In the rows, 128 means zero.
Known rows, with every step that occurs
R -> D -> T -> N: [ 87 181  82 154  96 102 145 132 134  93 161  46 184 100  96 143 124 121
 114 163 149 133 112 182 146]
R -> D: [120 145 128 104 134 121 130 126 132 120 130  67 145 141 102 139 122 128
 123 166 148 134 123 142 120]
E -> T -> M -> N -> R: [135 104  93 113 130 148 126 126 101 115 153 158 122 105 129 160  38 123
  94 153  89 175  92 194 154]
M -> T -> D -> R: [ 90 133 103 101 120  95 105 149  73 125  94 109 209 129 147  85 134 142
 117 158  97 190 114 149 158]
M -> N: [121 118 117 135 123 119 102 135 132 110 110 150 104 124 107 178 117 130
 135 165 132 168 128 144 139]
T -> M -> N -> R -> D: [140 126  98  85 136 115 119 106 111 113 146  84 105 132  78 189  63 127
 145 199 132 178 101 184 149]
D -> T -> N -> M: [139 166 129 155 119 100 147 117 141 104 146  89 194  63 143 112 135 111
 129 114 101 133 106 173 142]
E -> D -> R -> N -> M -> T: [119 109 142 162 179 108 135 146  81 107  97  81 181  75 107  28 136 115
  93 130 129 132 134 192 166]
M -> N -> T: [132 141 128 143 148 129 110 148 148  85 137  95 126  96 110 173 109 124
 133 157 136 125 131 158 160]
N -> R -> D -> T: [132 195  76 128 117 136 146 126 120 113 184  66 157 126 132  97  99 110
 115 147 126 138 104 211 119]
N -> T: [139 149 137 135 152 136 136 141 144 100 158  74 148 101 132 123 119 126
 126 118 130  86 132 138 149]
N -> M -> T -> D -> R: [135 134 148  82 151  85 107 136  82 130  80  87 237 101 167  64 141 135
 129 143  67 200 106 148 144]
T -> M -> N: [126  94 112 129 129  97 108 103 116 115 103 147  99 128  80 189  89 140
 144 173 136 169 122 116 152]
E -> D -> T -> M -> N: [118 108  73 183 130 105 123 109 126  94 107 140 116 131  29 148  74 119
 113 180 137 165 133 148 155]
M -> N -> R -> D: [132 148 104  92 127 138 114 136 128 109 154  84 109 126 104 176  90 116
 132 191 136 175 107 210 133]
R -> M: [170 104 127 107 160 111 159 129 141  97 140 131 108 119 117 120 119 145
 138 127 127 122 132 130 114]
D -> R: [122 107 134 146 136 117 125 148 100 118 121 137 149 125 142  47 139 138
 118 129 142 141 115 152 121]
D -> T -> N: [ 94 162  82 177  90 111 142 134 130 101 158 106 168  88 125 132 132 118
 115 126 128 122 117 169 154]
T -> N: [101 128 117 133 105 120 134 139 133 112 143 105 142  93 117 163 136 128
 128 135 131 123 118 152 160]
E -> D: [128 107 122 141 142 147 137 138 138 120 124 120 120 135  72 121 118 119
 104 140 134 124 142 140 135]
N -> M -> T -> D: [144 156 144  64 144  95 111 116 113 139  91  78 213 105 153 141 130 126
 142 144  57 183 119 127 149]
E -> R -> D -> T -> N -> M: [130 148 132 141 120 145 154 115 123  87 123  28 252  80 133 105 129 100
 120 126 125 166  96 200 115]
E -> T -> D: [109 133 108 106 113 153 125 146 139 141 144 115 207 131 134 134  98 134
  92 130  58 164 104 128 133]
M -> N -> R: [139 132 106 114 124 144 113 138 127 117 150 149  93 115 131 164 100 118
 135 153 114 172 113 199 144]
D -> T: [121 163  89 170 113 117 134 122 124 115 139 129 153 124 137  94 122 118
 117 120 127 127 125 146 123]

Rows
[ 78 143  98 115 106  96 124 140  92 103 111 106 155  81 142 178 132 124
 113 148 131 141 126 173 189]  M -> T -> N
[166  79 128 151 202 119 146 180 143  36 135 102 119  93  57  77 104 140
 114 171 147 132 137 190 149]  E -> D -> R -> M -> N -> T
[117 106 122 198 167 108 146 131  99  98 167  54 159  85  91  53 110 144
 134 115 156  70 117 139 177]  D -> R -> N -> T -> M
[121 157  87 141 127  90 143  88 110 112 135  67 165 139  82 123  89 132
 123 166 145 135 114 130 128]  R -> D -> T -> M
[120 131  75 173 116  86 114  96 113 103 113 149 124 125  85 158  84 131
 134 167 135 168 118 135 147]  D -> T -> M -> N
[125  98 114 125 137 131 140 114 102 126 132 140 154 119 125 125  64 133
  87 126 103 135 108 125 137]  E -> T -> M
[127 139 132 129 144 127 123 161 131 111 151  58 218 113 125  66 134 143
 135 133 101 131 109 136 149]  N -> T -> D -> R
[147 109 100 110 127 125 117 109 107 121 140 146  87 121 105 175  69 127
 149 163 115 170 105 173 158]  T -> M -> N -> R
[166 125 112  98 165 110 130 149 177  68 155  72 149 103  80 185 102 152
 164 173  89 149 126 131 155]  R -> M -> N -> T -> D
[138  79 103 108 147 118 125 170 126  83 130 151 185 113 117  97  88 159
  96 172  75 214  96 167 125]  E -> T -> D -> R -> M -> N
[148 127 133 130 161 118 142 112 124 104 148  73 144 107 103 137  93 135
 143 126 130  86 124 112 163]  N -> T -> M
[143 112 166 171 162 111 139 132 111 128 137  89 179  79 134  23 150 128
 133 105 123 121 112 160 133]  D -> R -> N -> M
[151 144 155  87 160  95 122 117  96 121  83 106 170  91 175 120 129 115
 124 129  98 153 129 150 143]  N -> M -> T
[155  76 120 129 160  91 130 155 116  71 112 163 106 113 110  88 118 154
 133 167 142 178 120 167 121]  D -> R -> M -> N
[168  97 132 137 186 101 139 168 132  42 141 109 126  87 114  87 112 148
 134 159 147 135 122 177 142]  D -> R -> M -> N -> T
[114 117 122 121 119 120 114 148 116 137 125 111 200 140 122  69 140 147
 134 142  96 174 104 127 128]  T -> D -> R
[131 161 127 111 138 137 127 142 159 119 161  49 193 115 112 145 121 135
 146 132  86 117 121 114 154]  N -> T -> D
[134 183 128 131 126  93 149 117 141  97 150  26 212  73 117 124 127 112
 123 152 120 140 102 184 133]  R -> D -> T -> N -> M
[165  86 131 124 166 101 155 150 111  88 134 141 130 116 130  40 131 153
 130 128 137 137 119 151 107]  D -> R -> M
[146 116 105  85 162  88 146 131  98  85 108 134 121 108 145 132 115 139
 123 141 125 140 140 150 140]  R -> M -> T
[121  90 130 158 149 137 133 159 112 112 116 129 143 131  84  41 131 125
  96 142 145 139 129 159 129]  E -> D -> R
[114 179  90 146 120 109 139 119 127 107 143  70 171 136 109 108 115 121
 115 160 146 132 120 158 117]  R -> D -> T
[124 148 115 120 131 127  99 149 163 101 144  69 169 111  91 193 109 136
 151 171  91 154 121 130 167]  M -> N -> T -> D
[138 144  60 153 114 112 125 103 107 107 154 148 109 115 112 146  64 118
 137 154 111 170 102 190 152]  D -> T -> M -> N -> R
[124 127 144 152 165  88 126 133  69 115 102  85 188  66 160  35 146 127
 117 116 123 136 119 183 159]  D -> R -> N -> M -> T
